Each row comes from the steps of one walk. Every step used is in the known rows, and no mark comes twice. Write the walk behind each row, first mark first.
In the rows, zero is written as 128.
Known rows:
V -> B -> R -> W: [ 99 129 155 139 113 141  71 133  97  97 124  89  96 155 134 121 103 138
 146 155  85 100 175 122  90 138 120  86 182 154 138 129 125 135 180 141
 170 147 193 117 156 129  81 104 134 127 175  91 143 121 120]
V -> B -> R -> Y -> S -> L -> Z: [ 88 126 238 101 103 145 127 109  53 117 146 123  80  97 100 152  45 125
 165 185  76 121 176  94 129 170 155  73 107 211 155 139 129 128  93 141
 148 146 190 105 163 123 116 112 148 105 127 135 153 123 161]
B -> R -> Y -> S: [ 94 116 191 128  90 112 132  91 115 132 109 113  55 102  96 132  90  91
 145 159 122 109 163  91 167 107 158  94 106 181 155 131 127 138 129 124
 115 115 124 110 133 110 139  95 162 130 130 100 137 134 136]
Y -> S -> L -> Z: [131 110 205  98 117 137 130 100  64 154 149 136 112  88 105 157  83 118
 149 180 106 152 193 103 140 153 147  80 109 184 127 139 135 113  89 140
 121 143 122 110 151 145 123 129 150 155 114 150 133 148 182]
L -> S: [126 120 158 147 103 117 106  74 110 162 103 113  99 143 110 173 131 107
 103 126 108 124 164 139 147 132 155 107 128 146 156 139 127 124 135 117
 101 113  74 111 139 122 124 120 169 175 133  97 149 145 154]
X -> Y -> V -> B -> R -> W -> A: [103  70 153 108 109 156  85 118 106  67 153 112 104 118  80  69 104 117
 151 132  88 102 166  96 100 156 116  98 217 162 154 153 118 145 173 130
 192 178 154 134 160 103  67  68 162 117 185 104 151 118 122]
S -> L -> Z: [114 124 171 118 116 133 120 126  81 156 158 141 117 108 113 141  88 138
 136 166  90 148 167 118 134 155 136  98 121 161 138 142 144 105  98 147
 132 164 159 132 148 153 114 133 115 138 112 135 139 143 169]
X -> Y -> V: [102  97 161  88 131 124 144  95 135 111 153 141 106 105  95  90 132  97
 149 142  99 119 126  75 163 157 120  97 142 144 163 138 124 120 127 111
 143 166 102 160 120 109 115 111 139 138 137 116 125 132 164]
M -> W -> R: [164  99 123 106  92  94 110 126 115 161 143 121  97 134 122 113 119 137
 104 129 127 122 183  98 132  93 146  87 167 148 145 134 160 130 170 140
 145 147 169 110 107 124 116 114 163 161 151  74 137 130 130]
A -> W -> R -> B -> V -> Y -> X: [ 78  46 181 163  72 140 113  87 103  77 117  63  94 104 112  60 138 122
 112 138 149 165 204 109 147  94 122 130 121 166 170 157 172 137 132 129
 175 162 154 111  67  92  78 108 217 159 126  92 150 123 174]
M -> W -> R -> Y: [138  87 144 107  71  93 147 134 114 158 142 116  75 112 123 108 111 135
 112 116 140 122 162  79 144  85 138 109 160 151 192 130 155 126 143 145
 139 144 184 117  95 123 128 100 151 132 138  67 133 141 127]
A -> W -> R: [111 107 103 119  75 109 111 148 104 157 145 109  86 113 114 127 147 134
 105 122 136 120 187  98 139  86 123  81 155 170 138 152 167 123 164 147
 148 155 145 108 104 118  87 108 158 157 156 100 146 108 127]
Z -> L -> S: [125 128 171 125  83 126 127  85  69 156 111 109 113 128 114 182 118 112
  98 136 113 135 156 140 162 160 155  86 130 145 154 147 110 106 133 135
 105  98 132 108 137 128 126 118 180 167 146 109 163 130 139]
L -> S -> Y -> Q: [117  88 139 127  74 134 131  65 134 171  83  98 109 130 114 170 159 105
 104 145 130 151 133 111 134 148 165 108 128 153 186 125 155 136 147 124
  76 150 107 142 144  85 135 114 163 160 129  92 157 119 165]
K -> Y -> V -> B -> R -> W -> M: [ 91  63 197 148 119 131  94 109  91 102 146  98  79 110 109 121 148 154
 158 173  90 118 140  86 114 140 143  87 183 161 162 151 118 148 143 110
 190 191 154 155 148 133 116 103 118 108 141  62 142 139 136]
T -> X -> Y -> V: [100 118 158 110 110 127 140 108 112 111 177 112 115 117  92  86 129  85
 137 121 120 110 143  92 172 143 140  84 137 130 167 133 114 127 121 124
 130 156 101 160 106 116  96 125 149 152 124 129 127 156 192]
Q -> Y -> V -> B: [103  75 201  78 117 136 150  84  97  56 175 108 111 131 112 111 108 137
 147 128  85 115 119  96 119 160 159  85 154 149 172 129 113 123 136 103
 174 183 140 141 143 101  84 109 133 125 149 118 137 146 163]
V -> B: [127 112 167 120 128 138 105 119 104 104 158  95 121 154 133 142 116 141
 128 130  89 115 150 125 109 150 143  92 137 128 146 125 118 123 155 130
 162 150 155 122 136 121  91 138 145 148 137 118 137 118 157]
B -> V -> Y -> R -> W -> A: [ 81   4 152 168  92 137 112  67 106  67 123 105 120 109  99  72 125 101
 112 131 142 133 173 110  91 123 131 112 176 150 169 176 138 152 132 122
 179 153 120 109 161 129  85  67 178 112 150  77 133 164 106]
R -> Y -> S -> L: [ 96 106 197 117  73 142 172 101  78 147 134 144  87  75 113 142  80  99
 157 161 125 147 146 100 168 145 155  99 105 172 164 140 122 118  96 137
 120 115 117 115 139 119 124 106 169 151 100 138 117 137 161]
W -> A: [125  74 134 133  95 129  96 118 123 135 152 108 122 138  97 121 124 135
  96 110 135 126 173 140 127 109 157 122 133 124 153 148 128 126 152 135
 143 140 110 126 145 123  97 101 163 163 124 111 138 143 145]
M -> W -> A: [169  68 130 135 106 104 100 142 133 137 147 101 123 122 109 125 115 161
  97 103 127 126 200 122 127 104 146 118 181 130 151 127 125 124 154 153
 151 136 135 113 137 142 130  93 163 152 132  85 131 162 146]
M -> W -> R -> Y -> V -> B: [175  73 189  79  82 100 145 112  80 101 176 108  92 134 111 103 112 135
 140 113 105 110 145  85 119 129 138  64 182 156 182 130 142 139 134 126
 185 180 190 122 125 106 102 106 158 121 170  72 148 124 142]
T -> X -> Y -> V -> B: [110 117 170 101 128 148 136 112  96  70 189  97 121 132 102  92 116 101
 145 120  98 101 136 104 142 171 141  64 150 126 167 127 107 129 129 132
 162 168 135 151 115 102  74 135 157 145 131 135 135 141 195]
V -> B -> R: [120 137 161 123 118 126  71 125 121  99 126 103  99 159 112 131  97 128
 127 158  73 100 163 126 115 147 150  77 132 154 130 142 123 133 174 128
 174 149 182 120 147 111  95 126 145 138 148 104 148 101 125]
K -> Y -> V -> B: [112  68 205 114 122 116 140  84 127  80 161 110 115 141 120 119 142 130
 150 135  85 111 125  97 110 147 139  88 137 141 160 137 113 122 139 104
 200 194 118 149 133 119 105 120 120 132 150  99 125 134 183]
B -> V -> Y -> X: [ 89  34 192 157 122 120 128  74 134  67  93  91 105 118 109  66 116  85
 118 157 115 161 172 136 164 126 130 122  76 135 157 143 142 130 119 101
 147 157  88 142  94 120 101 117 181 133  98  97 122 176 177]
S -> Y: [ 85  85 138 123 105 126 148 110 154 131  96 117 103 118 127 120 142 129
 134 132 117 119 136  96 135 129 144 105 122 128 171 122 133 125 153 126
 123 165 142 154 115 125 112 122 117 157 120 103 129 143 164]
Q -> Y -> V -> B -> R: [ 98  95 190  83 103 123 128  88 110  58 148 119  89 137  95 101  91 130
 147 158  71  99 131  91 122 155 163  68 153 180 157 142 110 134 156 107
 182 178 162 136 151  97  85  96 137 114 159 105 149 119 131]
R -> B -> V: [101 101 184 132 139 152 111  86 119 101 146 109 135 126 121 138 122 133
 114 132 115 125 152 115 135 143 113 136 138 128 157 124 129 135 132 118
 166 142 160 147 118  96 135 121 149 174 105 100 134 119 184]
T -> X -> Y -> R: [ 89 125 121 134 111 138 121 106 132 126 167 101 100 130 102  96 121  83
 118 137 132 111 137  76 135 120 170  64 141 134 180 150 127 132 131 148
 131 136 150 128 108 117 108 131 171 130 122 129 143 147 181]
Z -> L -> S -> Y: [ 90 105 162 123  75 142 156  79 100 151  72 116 101 104 118 168 131 116
 111 128 120 126 147 116 156 154 165  89 125 139 176 138 114 111 150 127
  98 120 148 130 124 121 130 119 155 169 141 103 163 129 154]
S -> L: [115 125 143 130  96 137 122 130  98 146 136 146 112 121 122 132  95 117
 121 158 100 151 141 123 150 154 141  95 117 151 138 144 122 109 134 140
 147 133 146 132 141 126  99 127 147 164 107 131 125 114 149]

Which walk is each row?
[ 63  84 213 153 112 148 136  63 107  68 116 105 121 115 122  96 113 125
 125 133 121 135 158 112 132 151 113 150 113 134 179 130 118 134 122 113
 163 150 138 136 110 110 118 112 150 161 104  97 128 125 177]
R -> B -> V -> Y
[ 79  72 246 101  87 165 135  45  19 113 140 141 121  75  99  95  69 103
 143 169 131 159 195  87 128 165 152 120  96 197 166 161 164 140  87 121
 160 159 161 102 114 103 109 115 187 175 106 129 151 110 192]
W -> R -> B -> V -> Y -> S -> L -> Z
[ 79  97 117 122 111 146 126 101 142 120 132 112  82 102 129  94 133 105
 150 147 122 124 132  54 104 125 124  86 194 150 179 150 148 129 148 147
 138 146 170 126 133 132 110  94 150 109 157 106 132 150 130]
X -> Y -> R -> W
[120  81 191 101  73 130 169  44  94 126  86 129 106 105  98 154 146 101
 125 134 115 123 129 114 164 180 160  69 141 154 165 149 102 120 132 109
 112 139 117 139 138 107 119 109 154 164 162 105 164 135 149]
Z -> L -> S -> Y -> V
[ 91  65 177  86 100 118 162  72 113  89 150 129 102 114 101 103 121 124
 141 140 109 125 124  89 145 135 155  96 146 156 173 138 120 119 121 101
 136 171 107 145 127 120 103  99 124 133 134 111 125 162 154]
Q -> Y -> V
[ 86 140 154 118  97 165 157 126  82 138 154 131 110  79 100 103  76  73
 141 157 136 136 168  87 179 154 168  76 111 154 154 143 122 118 116 150
 106 105 110 119 112 112 106 131 188 178  95 163 121 145 203]
T -> X -> Y -> S -> L
[ 84  93 144 107  61 114 144 111 100 153 141 125  79 129 115 102 118 110
 116 120 139 126 132  86 146 101 154 110 111 145 191 148 160 131 139 127
 129 152 167 126 107 108  93 106 152 140 131  94 144 117 132]
W -> R -> Y
[ 70  70 182 145 124 115 134  87 120  78  99 125 117 104 111  98 120  97
 112 143 117 126 162 112 155 137 112 128 112 136 159 139 123 131 126 102
 150 153 103 141 118 129 112 113 141 140 105  89 119 145 144]
B -> V -> Y
[ 99 107 126 102 114 131 126 101 156 129 145 126  87 114 105 102 126  88
 136 152 111 124 115  62 138 124 157  88 143 149 181 155 141 124 140 134
 140 142 160 137 121 117 125 113 163 122 137 116 132 118 148]
X -> Y -> R
[ 90 120 164 141 135 165  84 145  57  92 170  81  83 111  88  91 120 126
 148 153 106 109 158  94 138 155 148  66 197 140 170 138 127 151 129 136
 157 164 171 159 129 118  88 123 150 116 127  95 154 152 160]
T -> X -> Y -> V -> B -> R -> W -> M
[102  97 141 122  97 145 109 114 103 123 146 103 109 105 116 130 142 143
  99 119 138 122 185 101 133  98 106 115 179 165 149 144 165 136 149 134
 186 161 177 122  94  85 109 104 162 183 137  88 153  87 155]
A -> W -> R -> B -> V
[130  88 214 102 102 126 146  88  91  77 175 103 104 133 119 122 116 125
 160 119  85 114 117 108 137 159 130  86 136 142 177 129 114 134 112 112
 176 173 142 148 146 107  96 110 133 117 139 106 133 132 155]
R -> Y -> V -> B
[ 95 110 165  93 133 141 152  95 129 127 129 125  90  80 101 115 112  93
 152 151 123 129 154  69 159 125 143 101 123 146 170 126 137 120 138 127
 111 123 110 125 106 114 135 115 180 158 121 129 124 140 171]
X -> Y -> S
[ 71 141 125 130 115 141 135 137 123 124 156 103 109 113 114  94 116 100
 120 121 136 113 158  91 161 121 147 105 132 113 181 129 127 122 133 144
 109 132 131 146  90 125 108 130 140 152 108 132 127 156 199]
T -> X -> Y
[ 95 132 187 129  69 131 139 104  84 145 102 151  60  87  98 132  63  85
 155 184 112 134 157  96 174 143 162  85 105 203 148 147 119 127 110 136
 131 107 144 109 143 114 125  95 172 145 112 122 132 117 130]
B -> R -> Y -> S -> L
[124 105 205 103  81 137 127  61  94  98  88 113  96 128  91 150 116 110
 130 156  71  94 138 120 142 203 172  51 146 177 141 157  93 131 164 108
 157 147 168 129 157  93  98 113 165 151 190 100 182  95 125]
Z -> L -> S -> Y -> V -> B -> R
[120  91 156 103  57 145 150  77  93 165  80  98 116 108 113 172 143 105
 104 154 135 156 128 111 147 175 165  83 130 155 181 142 132 121 148 134
  83 138 167 134 143  91 142 115 180 148 148 105 174 106 151]
Z -> L -> S -> Y -> Q
[ 91  72 204 137 100 154 120  67  92  84 131  93 137 125 120 112 125 119
 117 160 136 160 143 110 130 165 118 146 118 141 194 123 134 140 117 115
 159 165 157 140 126  78 132 111 179 139 103  91 136  99 180]
R -> B -> V -> Y -> Q
[112  67 157 128  85 116 134 112 139 152 136  96 115 135 122 132 148 124
 120 160 125 151 116  87 123 119 139 124 110 147 183 135 144 124 142 125
 133 182 127 150 122 111 142 115 138 122 119  94 122 118 174]
K -> Y -> Q
[100 108 188 123  85  95 127  91 124 108 128 132  69 117  87 103 111 100
 140 150 103 108 126  97 160 137 131  89 129 168 153 139 119 139 115 109
 151 154 130 146 146 112 116  88 136 115 145  86 141 128 116]
B -> R -> Y -> V
[ 93 119 137 158  97 119  84 125 124 127 103 109  88 141 124 116 114 119
 142 157 107 111 178 111 115 117 111  93 173 160 132 129 132 134 167 140
 139 133 152 120 145 139  98  91 129 134 161  86 134 135  99]
B -> R -> W
[ 66  67 186 136  85 147 121  56  83  91 127 124 114 122 112  78 113 110
 115 130 140 134 151 104 126 131 132 139 108 143 184 151 151 139 140 105
 177 157 162 117  94  92  95 112 170 179 116  85 143  96 153]
W -> R -> B -> V -> Y
[ 64  46 167 160 106 127 128  57 117  72 100 114 105 112 122  89 128  92
 136 158 125 129 154  95 103 131 113  92 166 158 170 160 138 143 124 114
 165 153 127 120 146 139 100  87 159 106 146  75 124 158 114]
B -> V -> Y -> R -> W
[106  67 157 153  83 130 136  57 160 143  65  76  86 122 114 126 151  96
 119 132 124 154 156 129 150 117 182 112  88 143 170 139 149 123 139 118
  77 136  85 132 108 106 111 127 178 174 126 101 153 173 199]
L -> S -> Y -> X
[ 98  84 207 132  94 122 145  68  97 103 108 108  85 101 109 101 112  99
 146 157 128 129 178 104 144 133 152  92  96 148 159 133 122 123 124 117
 121 124  71  98 121 134 104 114 181 155 128 119 119 154 162]
V -> Y -> S
[ 96  76 173 148  81 111 121  72 122  99 117 117  87 135 109  89 124 101
 136 160 113 133 136 100 118 134 161  78 110 149 174 161 124 126 126 126
 159 139 126 110 142 138  97 118 173 118 132 104 135 133 127]
V -> Y -> R
[ 85  55 165 124 100 126 146  97 143 103 130  80  85 122 119  83 108 121
 130 147 128 160 143 101 146  93 171 116  99 142 178 136 147 110 139 125
 108 154 133 142  96 126  98 109 161 130 105 120 134 185 181]
Q -> Y -> X
[ 70  86 212  83 103 147 171  91  64 133 150 141  94  69 111 141  58 134
 150 176 114 151 171  69 141 148 171  95 120 195 171 138 142 110  87 134
 103 148 135 111 139 148 127 109 135 133 102 153 136 172 190]
Q -> Y -> S -> L -> Z
[110  92 160 125  66 142 147  43 117 149  76 116  94 116 112 163 140 100
 111 150 123 127 117 100 134 156 194  59 134 161 179 167 123 122 144 128
 119 120 170 108 145 114 126 120 177 150 154 103 174 121 133]
Z -> L -> S -> Y -> R
[115  87 118 105  39 117 128 148  91 168 154  85  73 108 111 126 147 123
 106 138 162 149 154  82 144  97 116  92 160 180 191 141 189 133 136 154
 124 175 181 127 114  88 108  92 171 110 150  89 149  98 117]
A -> W -> R -> Y -> Q
[103  91 144 164 127 144  98 129  70 152 144  93  90 105 132 140 151 159
 133 150 134 151 155 118 131 114 134 114 173 119 169 131 146 126 132 137
 113 144 146 144 140 153 125 117 131 144 106  85 143 170 140]
R -> W -> M
[ 89  95 208 138  78 139 150  90  72 119 106 148  96  80 106 101  86  92
 150 178 119 157 168 108 152 160 161  90  91 174 145 149 111 118 112 133
 138 115  89  99 135 131  91 114 189 169 109 136 115 131 162]
V -> Y -> S -> L
[126 105 177 127 115 130  83 102  97  77 139  96  99 153 114 107 115 127
 157 153  71 101 163 121  90 162 115  61 193 168 121 138 112 142 163 120
 193 172 158 130 169 117  71  96 137 120 191  90 144 122 115]
Y -> V -> B -> R -> W
[110  80 130 113  92 133 139 112 147 145 103 103 114 126 118 132 150 124
 125 156 131 149 120  93 128 138 146 103 127 141 178 122 155 135 155 128
 107 171 161 160 130  93 125 120 139 135 121 105 137 108 155]
S -> Y -> Q
[110  60 126 156  94 144  97 121 105 129 143  94 120 128 113 110 128 143
 120 112 140 126 185 128 101 103 123 124 180 128 158 140 133 130 158 144
 135 142 121 119 157 139  90  80 145 148 145  99 132 164 134]
R -> W -> A
